Each row was made from one path, in order. Every step used is in the known rows, and no mark comes twice. Write each row's path.
Known rows:
nane -> vanud -> netel -> reguk -> kegi -> fibot: [ 1.64 -1.57  0.32  1.09 -6.97  2.96 -3.30 -2.62 -1.43  0.16 -0.82  2.00
  0.42 -0.40  0.41 -2.13  3.23  0.89  2.59 -1.58  0.32  2.06  0.73]
fibot -> vanud -> nane -> nepeka -> reguk -> netel: [-0.51  0.16  0.90  1.33 -4.61  6.24  0.01  5.20 -0.23 -0.42  3.84  1.43
 -1.95 -3.31 -0.74 -4.33 -0.10  2.47 -3.46  1.68  2.14 -2.84 -1.77]
vanud -> netel -> reguk -> nepeka -> kegi -> fibot: [ 1.82 -0.34  1.10  0.92 -6.13  5.57 -1.48  3.84 -1.90 -0.86  0.86  3.00
  0.64 -0.08 -2.06 -5.58  1.82  2.42  0.32  2.00  4.17  1.81  0.44]
fibot -> vanud -> netel -> reguk -> nepeka -> kegi: [ 2.78  0.10  1.38  0.18 -2.94  7.77  0.05  5.14 -0.96 -1.61  1.50  4.75
  0.41  0.31 -3.47 -5.51 -0.84  1.49  1.61  1.74  4.51  0.59 -1.49]
nepeka -> kegi -> reguk: [ 0.75  0.15  0.06  0.32 -2.64  1.20  0.59  0.02 -2.28 -1.85  0.69 -0.15
 -1.68 -0.26  0.32  0.72 -1.83 -1.21  0.30  1.28  1.90 -1.59  0.90]
kegi -> reguk -> nepeka -> fibot: [-0.77 -0.74  1.32  0.36 -3.91 -1.00 -0.13 -0.39 -2.84 -1.42  1.61  0.42
 -2.72 -1.74  1.55 -1.50  1.99  0.38 -2.01 -0.61  1.84 -1.30 -0.56]
netel -> vanud: [ 1.21 -0.48  1.39  0.59 -0.53  0.50 -2.10 -1.54 -0.21 -0.30  0.58  1.73
 -0.70 -0.87 -0.72 -0.27 -0.84  0.44  1.47 -1.60 -0.02 -1.19 -0.96]
reguk -> netel -> vanud -> nane -> nepeka: [ 0.80 -0.17  0.66  3.37 -4.94  4.34 -1.81 -0.61 -1.26 -0.43  2.45  1.36
 -1.21 -3.90  0.30 -3.81  0.87  1.59 -1.73 -0.48  0.34 -1.97 -1.88]
kegi -> fibot -> vanud -> netel -> reguk: [ 2.02 -2.13  0.99 -0.62 -3.89  3.95 -1.36  1.42  1.61  0.90  0.71  1.34
 -0.01 -1.16 -2.91 -1.37 -1.32  2.33  1.39  0.80  2.10 -1.19 -0.41]
kegi -> fibot -> vanud: [ 1.03 -2.37  1.92 -0.94 -2.44  0.90 -1.25  1.91  1.56  1.23  1.72 -0.16
 -0.58 -2.02 -1.17  2.28 -2.45  1.64  2.00  0.72  1.09 -3.19  0.84]
nepeka -> kegi -> fibot -> vanud -> nane: [ 0.70  0.06  1.77  1.53 -4.33  3.31 -0.67  3.23  0.14 -0.25  2.53 -0.13
 -0.97 -3.55  0.09 -0.16 -3.94  2.22  2.15  2.67  0.62 -4.09  1.06]
vanud -> netel: [ 0.38 -0.23 -1.89  0.79 -1.15  1.51  1.00 -2.08  0.78 -0.27 -0.97  0.25
  0.53  0.74 -2.23 -1.93  0.27 -0.86 -0.61  0.80  0.15  1.29 -1.46]
reguk -> netel -> vanud -> fibot: [ 1.58 -0.99 -0.02  2.69 -2.25  3.89 -3.16 -3.43 -0.20 -0.45  0.09  2.43
 -1.02 -0.84 -2.64 -4.67 -0.46 -0.91 -2.61 -0.41  1.10  1.83 -3.09]
reguk -> netel -> vanud -> nane -> nepeka -> kegi: [ 1.47  0.71  1.05  4.64 -5.43  5.94 -1.64  1.00 -2.66 -1.27  2.56  1.97
 -1.10 -2.83  0.34 -5.01  0.44  1.72 -0.61  1.02  1.60 -2.13 -1.60]
reguk -> nepeka -> kegi -> fibot -> vanud: [ 1.84 -1.20  3.37 -0.20 -4.32  4.22 -1.18  5.84 -0.68 -0.20  2.97  2.22
 -0.26 -1.79 -1.64 -0.80 -1.98  2.18  2.46  1.95  3.77 -2.37  0.96]
nepeka -> kegi -> fibot -> vanud -> netel -> reguk: [ 2.39 -1.44  1.37  0.85 -4.34  5.42 -0.99  2.88  0.19  0.07  0.93  1.87
 -0.09 -0.21 -2.88 -2.71 -1.75  2.24  2.64  2.43  3.50 -1.59 -0.13]
kegi -> fibot -> vanud -> netel: [ 1.35 -2.47  0.14 -0.15 -3.39  2.50 -0.21 -0.18  2.32  1.00  0.70  0.16
 -0.09 -1.34 -3.37  0.31 -2.21  0.84  1.44  1.41  1.15 -1.90 -0.70]
nepeka -> kegi: [ 0.64  0.73  0.29  1.31 -0.52  1.50  0.31  1.46 -1.45 -0.86  0.15  0.56
  0.04  1.01 -0.05 -1.33 -0.44  0.01  1.26  1.58  1.34 -0.33  0.23]
kegi -> fibot -> vanud -> netel -> reguk -> nepeka: [ 2.17 -2.10  1.88 -1.23 -5.27  5.61 -1.61  3.98  0.89  0.29  1.92  3.02
  0.17 -1.95 -3.22 -3.13 -0.52  2.78  0.76  0.51  3.50 -0.12 -0.39]
reguk -> netel -> vanud: [ 1.58 -1.63  1.64  0.96 -1.60  3.53 -2.30 -1.70 -0.90 -0.15  1.96  2.21
 -0.60 -1.13 -1.46 -2.46 -0.05  0.14 -0.36 -1.20  0.77  0.37 -2.04]
fibot -> vanud -> nane -> nepeka: [ 0.25  0.46  0.14  1.58 -3.13  2.39  0.42  2.63  0.94 -0.07  1.65  0.04
 -0.98 -3.42  0.63 -0.04 -1.57  1.73  0.18  0.81  0.21 -4.44 -0.35]
nepeka -> fibot -> vanud -> netel -> reguk: [ 0.72 -0.93  0.48  1.62 -1.44  2.15 -0.01 -0.41  0.15  0.11  0.24  1.71
 -1.25  0.29 -1.27 -4.21  0.85  2.17  0.67  0.34  1.61 -1.25 -2.80]
nepeka -> reguk: [-1.23  0.72  0.58 -0.63 -0.48  0.79 -0.30  2.65 -0.48 -0.57  0.69  0.97
 -0.91  0.70 -0.47 -1.89  0.71  0.97 -1.76  0.57  1.08  0.15 -0.13]
kegi -> reguk -> nepeka: [ 0.55 -0.62  0.69 -1.71 -3.49  1.42  0.05  1.07 -1.68 -1.72  1.62  1.04
 -1.45 -2.00 -0.11  0.20 -0.24 -0.77 -1.72 -0.61  1.96 -0.31  0.69]
nane -> vanud: [-1.05  0.09  0.42  0.86 -1.34 -0.66 -1.25 -1.77 -1.87 -0.32  0.30  0.82
 -1.20  0.21 -0.51 -0.84  2.27 -1.33  0.40 -1.26 -1.79 -0.32  0.21]
vanud -> fibot: [ 0.00  0.67 -1.70  1.78 -0.60  0.29 -0.90 -2.01  0.68 -0.13 -1.75  0.32
 -0.40  0.42 -1.06 -2.23 -0.49 -1.02 -2.08  0.75  0.27  1.40 -0.93]

Write each row's path:
[-1.05  0.07  0.86  2.61 -4.49  1.82 -1.73 -1.36 -3.74 -1.07  0.56  3.48
 -1.64  0.70 -0.96 -7.83  6.67  0.93 -1.43 -1.33  0.72  1.74 -2.09]	nane -> vanud -> netel -> reguk -> nepeka -> fibot
[ 1.87 -0.83  0.09 -0.32 -1.19  4.43  0.00  1.08  1.34 -0.12  0.15  2.36
  0.13  0.03 -2.97 -2.61 -1.37  0.89  1.09  0.38  1.74 -0.22 -1.67]	fibot -> vanud -> netel -> reguk
[ 3.70 -1.04  0.04 -0.52 -2.69  5.74 -0.61  0.32  1.47 -0.27 -0.40  3.05
  1.27 -0.11 -0.44 -1.29 -1.77  1.32  3.35 -0.70  2.55  1.20 -1.14]	fibot -> vanud -> netel -> reguk -> kegi
[ 2.42 -1.19  4.17 -0.72 -4.77  5.65 -2.19  7.52 -1.41 -0.30  3.12  3.45
 -0.32 -1.67 -0.92 -2.55 -1.03  3.63  2.57  1.30  4.73 -1.77  1.38]	netel -> reguk -> nepeka -> kegi -> fibot -> vanud
[ 0.15  0.28  0.30  0.62 -4.04  3.95 -1.63  0.32 -2.60 -1.34  0.48  4.04
 -0.45  0.44 -2.58 -6.09  4.32 -0.30 -0.93 -1.36  0.71  2.80 -0.96]	nane -> vanud -> netel -> reguk -> nepeka
[ 2.24 -0.79  0.09  2.91 -4.94  5.13 -2.52 -3.38 -2.54 -2.21  0.86  2.34
 -2.60 -1.00 -2.25 -3.86 -2.09 -2.15 -2.11  0.84  3.11  0.27 -2.08]	nepeka -> kegi -> reguk -> netel -> vanud -> fibot
[ 0.18  1.27  0.81  1.82 -1.87  1.25 -1.95 -1.59 -0.19 -0.89  1.19  1.10
 -1.30 -3.33  0.62 -1.46 -1.93  1.02  0.40 -1.06 -1.78 -1.68 -0.67]	netel -> vanud -> nane
[ 1.81 -1.79  0.50 -0.77 -5.48  4.45 -1.27  1.55  1.93  0.43  0.91  1.84
  0.31 -1.04 -1.43 -0.50 -1.87  2.16  2.06  1.00  2.98 -0.58 -0.42]	nepeka -> reguk -> kegi -> fibot -> vanud -> netel
[ 2.29 -0.69  2.18 -0.21 -5.76  4.27 -2.50  2.57  1.01  0.34  1.63  1.10
  0.09 -4.72  3.27  0.50 -2.80  4.08  3.28 -0.50  0.95 -1.72  1.61]	netel -> reguk -> kegi -> fibot -> vanud -> nane
[ 0.96  0.34  2.68  0.88 -5.62  4.99 -0.85  5.60 -0.87 -0.79  3.64  1.70
 -0.80 -4.31 -0.32 -1.90 -2.94  2.87  1.24  2.35  1.91 -3.13  1.08]	reguk -> nepeka -> kegi -> fibot -> vanud -> nane
[ 2.32 -1.50  1.75  1.25 -4.29  4.81 -1.65 -1.53 -3.18 -1.92  2.53  2.07
 -2.15 -1.44 -1.25 -1.75 -1.77 -1.09 -0.01 -0.05  2.66 -1.12 -1.06]	nepeka -> kegi -> reguk -> netel -> vanud
[ 0.49 -1.02  1.79  1.54 -4.09  4.31 -2.51  2.28 -1.72 -0.24  2.63  2.96
 -1.57 -1.04 -1.42 -4.61  2.64  2.03 -2.45 -0.24  3.20 -1.17 -2.00]	nane -> nepeka -> reguk -> netel -> vanud
[-1.02  0.64  0.93  2.57 -1.39 -0.03  0.32 -0.23  0.10 -0.07  1.84 -0.50
 -2.19 -2.97  1.70 -1.67 -1.37  2.20 -0.11  0.64 -1.11 -3.78 -1.65]	nepeka -> fibot -> vanud -> nane
[-0.71 -0.32  0.79 -0.22 -1.49  3.69 -0.34  2.54 -1.34 -0.42  2.16  1.43
 -0.91  0.30 -1.38 -4.11  1.59  0.79 -3.79  0.92  1.93  1.68 -1.35]	nepeka -> reguk -> netel
[ 0.27 -0.91  1.06  1.48 -5.89  1.67 -0.97  3.03  1.26  1.03  2.30 -1.08
 -1.16 -4.85  0.82  1.00 -1.53  3.15  0.58  1.19  0.57 -5.50  0.89]	kegi -> fibot -> vanud -> nane -> nepeka
[ 0.39 -0.07  0.48  2.02 -2.69  4.61 -3.43 -0.81 -0.71 -0.91  0.95  3.44
 -1.97 -0.23 -3.05 -6.71  0.26  0.03 -4.28  0.15  2.18  1.97 -3.25]	nepeka -> reguk -> netel -> vanud -> fibot
[-0.21 -1.13  1.46  1.24 -0.03 -0.65  0.01 -0.07  0.11  0.46  1.18  0.17
 -1.65 -0.59  0.38 -0.59 -0.36  1.56  1.23  0.29  0.81 -3.30 -1.67]	nepeka -> fibot -> vanud
[ 0.86 -0.16 -0.27  1.52 -4.68  1.29  0.47  1.40 -2.57 -1.54  0.57 -0.24
 -1.72 -0.53  0.96  0.67  0.31 -0.50  0.09  1.35  3.16 -3.30  1.03]	nane -> nepeka -> kegi -> reguk
[ 0.07  0.13  0.41  1.75 -2.99  2.32 -0.44  0.61 -1.85 -0.84  0.21  2.64
 -0.59  0.48 -0.46 -7.07  4.44  2.31 -1.78 -0.03  2.59  1.90 -2.28]	vanud -> netel -> reguk -> nepeka -> fibot
[ 0.86 -0.84  0.40  2.33 -7.22  3.92 -1.62 -1.94 -2.17 -1.46  2.85  0.62
 -2.83 -5.13  0.61 -1.72 -0.33  0.45 -2.83 -0.93  0.85 -3.12 -1.18]	kegi -> reguk -> netel -> vanud -> nane -> nepeka
[-0.34  0.18  2.28  1.02 -2.03  0.89 -1.35  2.55 -2.69 -0.46  1.10  2.42
 -1.02 -0.44  1.82 -5.20  4.15  3.10 -1.07 -0.88  2.36  0.75 -0.80]	netel -> reguk -> nepeka -> fibot
[-1.08  0.62  0.07  0.57 -2.55  0.79 -0.40  3.72 -0.78 -0.26  0.75  0.72
 -1.12  0.28  0.11 -2.06  2.52  1.80 -2.01  0.78  2.42 -1.62  0.10]	nane -> nepeka -> reguk
[ 0.52 -0.93  0.61  1.47 -2.46  2.51  0.61  0.35  0.14 -0.45  1.30  2.19
 -0.95 -0.50 -2.23 -4.22  1.02  1.16 -0.14  0.73  2.28 -0.92 -3.15]	reguk -> nepeka -> fibot -> vanud -> netel
[-1.06  0.59 -1.45  2.67 -1.88 -0.35 -2.18 -3.61 -1.20 -0.47 -1.31  1.02
 -1.56  0.71 -1.56 -2.94  1.78 -2.40 -1.73 -0.37 -1.45  1.26 -0.83]	nane -> vanud -> fibot
[ 0.98 -0.39  2.23  0.44 -4.67  2.65 -1.32  4.36 -1.94 -0.48  1.78  1.52
  0.23 -1.00 -0.18 -1.98  0.53  1.69  0.84  1.92  3.04 -0.30  1.58]	reguk -> nepeka -> kegi -> fibot
[-0.98 -0.10  1.42  0.87 -6.34  2.43 -1.18  5.50  0.83  0.53  3.09 -0.03
 -2.11 -4.28  0.26 -1.14 -0.91  4.05 -1.25  1.83  1.64 -5.26  0.80]	kegi -> fibot -> vanud -> nane -> nepeka -> reguk
[-1.98  2.17 -0.53  1.83 -3.73  1.55  0.06  3.77 -0.78 -0.83  1.33  0.01
 -1.52 -2.14  1.28 -3.20  1.58  2.34 -3.21  1.20  0.69 -2.15  0.13]	vanud -> nane -> nepeka -> reguk
[-0.74  1.41 -1.01  2.42 -3.37  0.76  0.29  1.12 -0.34 -0.23  0.55 -0.84
 -0.66 -2.80  1.93 -1.15  0.90  1.46 -1.41  0.75 -0.55 -2.29  0.17]	vanud -> nane -> nepeka
[ 1.00  1.08  0.41  3.37 -6.69  2.39 -1.38 -0.35 -2.83 -2.45  1.60  0.69
 -2.77 -3.72  1.54 -0.79 -1.72  0.56  0.35  0.34  1.51 -5.13  0.37]	netel -> vanud -> nane -> nepeka -> kegi -> reguk
[ 2.68 -2.46  1.95 -0.90 -4.01  2.11 -1.79  1.03  1.65  1.13  0.96  0.62
  0.78 -2.31  1.44  3.20 -2.66  2.04  4.44 -0.39  1.65 -1.88  1.13]	reguk -> kegi -> fibot -> vanud
[ 0.48 -0.77  1.37 -0.75 -4.78  1.45 -2.22  2.19 -0.21  0.29  0.56  0.60
  0.10 -1.00  2.08  0.14  0.51  2.60  1.04  0.05  2.14  0.43  1.47]	nepeka -> reguk -> kegi -> fibot
[-0.19  0.01 -0.67  1.29 -2.73  2.31 -1.47 -2.25 -1.75 -0.58 -0.58  2.32
 -0.65  1.21 -2.29 -4.41  3.41 -0.69 -0.28 -1.13 -0.77  1.73 -1.01]	nane -> vanud -> netel -> reguk
[ 1.03  1.01  1.28  0.73 -1.73  3.30 -0.01  4.09 -2.31 -1.43  1.38  2.34
  0.38  0.19 -0.45 -2.98  0.43  0.49  0.48  1.35  2.74  0.75  0.19]	reguk -> nepeka -> kegi
[ 1.60 -1.64  2.34  0.41 -2.91  2.54 -0.98  3.25  0.06  0.37  1.98  0.39
 -0.55 -1.04 -1.19  0.91 -2.96  1.69  3.20  2.21  2.41 -3.53  1.08]	nepeka -> kegi -> fibot -> vanud
[-0.95  1.76  0.89  2.38 -4.32  2.01 -2.13  2.20 -0.99 -1.13  1.82  1.71
 -2.18 -3.03  0.70 -3.55  0.74  2.85 -1.70 -0.45  0.64 -3.34 -0.68]	netel -> vanud -> nane -> nepeka -> reguk
[ 0.21 -0.82  2.55  0.63 -1.42  0.94 -0.30  2.44 -0.71 -0.18  2.39  1.89
 -1.43 -1.30 -0.07 -2.38  0.73  1.95  0.39 -0.05  2.03 -2.23 -1.58]	reguk -> nepeka -> fibot -> vanud
[ 1.40 -1.02 -0.77  0.16 -0.82  3.15  0.97 -0.54  2.12 -0.11  0.12  1.09
  0.24 -0.04 -3.54 -0.68 -2.24 -0.42  0.96  1.00  0.89 -0.96 -1.92]	fibot -> vanud -> netel
[ 1.17 -1.11  0.33  0.62 -3.73  4.21  0.47  0.03 -3.07 -1.75  2.11  0.42
 -1.48 -0.54 -0.51 -1.54 -0.81 -1.48 -1.69  1.66  2.64 -0.07 -0.37]	nepeka -> kegi -> reguk -> netel
[-0.87  0.79  0.85  4.96 -4.23 -1.05 -2.00 -2.06 -1.68 -0.34  1.16  0.19
 -2.53 -3.45  2.88 -3.23  2.41  3.01 -0.33 -0.87 -0.55 -4.45 -1.71]	netel -> vanud -> nane -> nepeka -> fibot
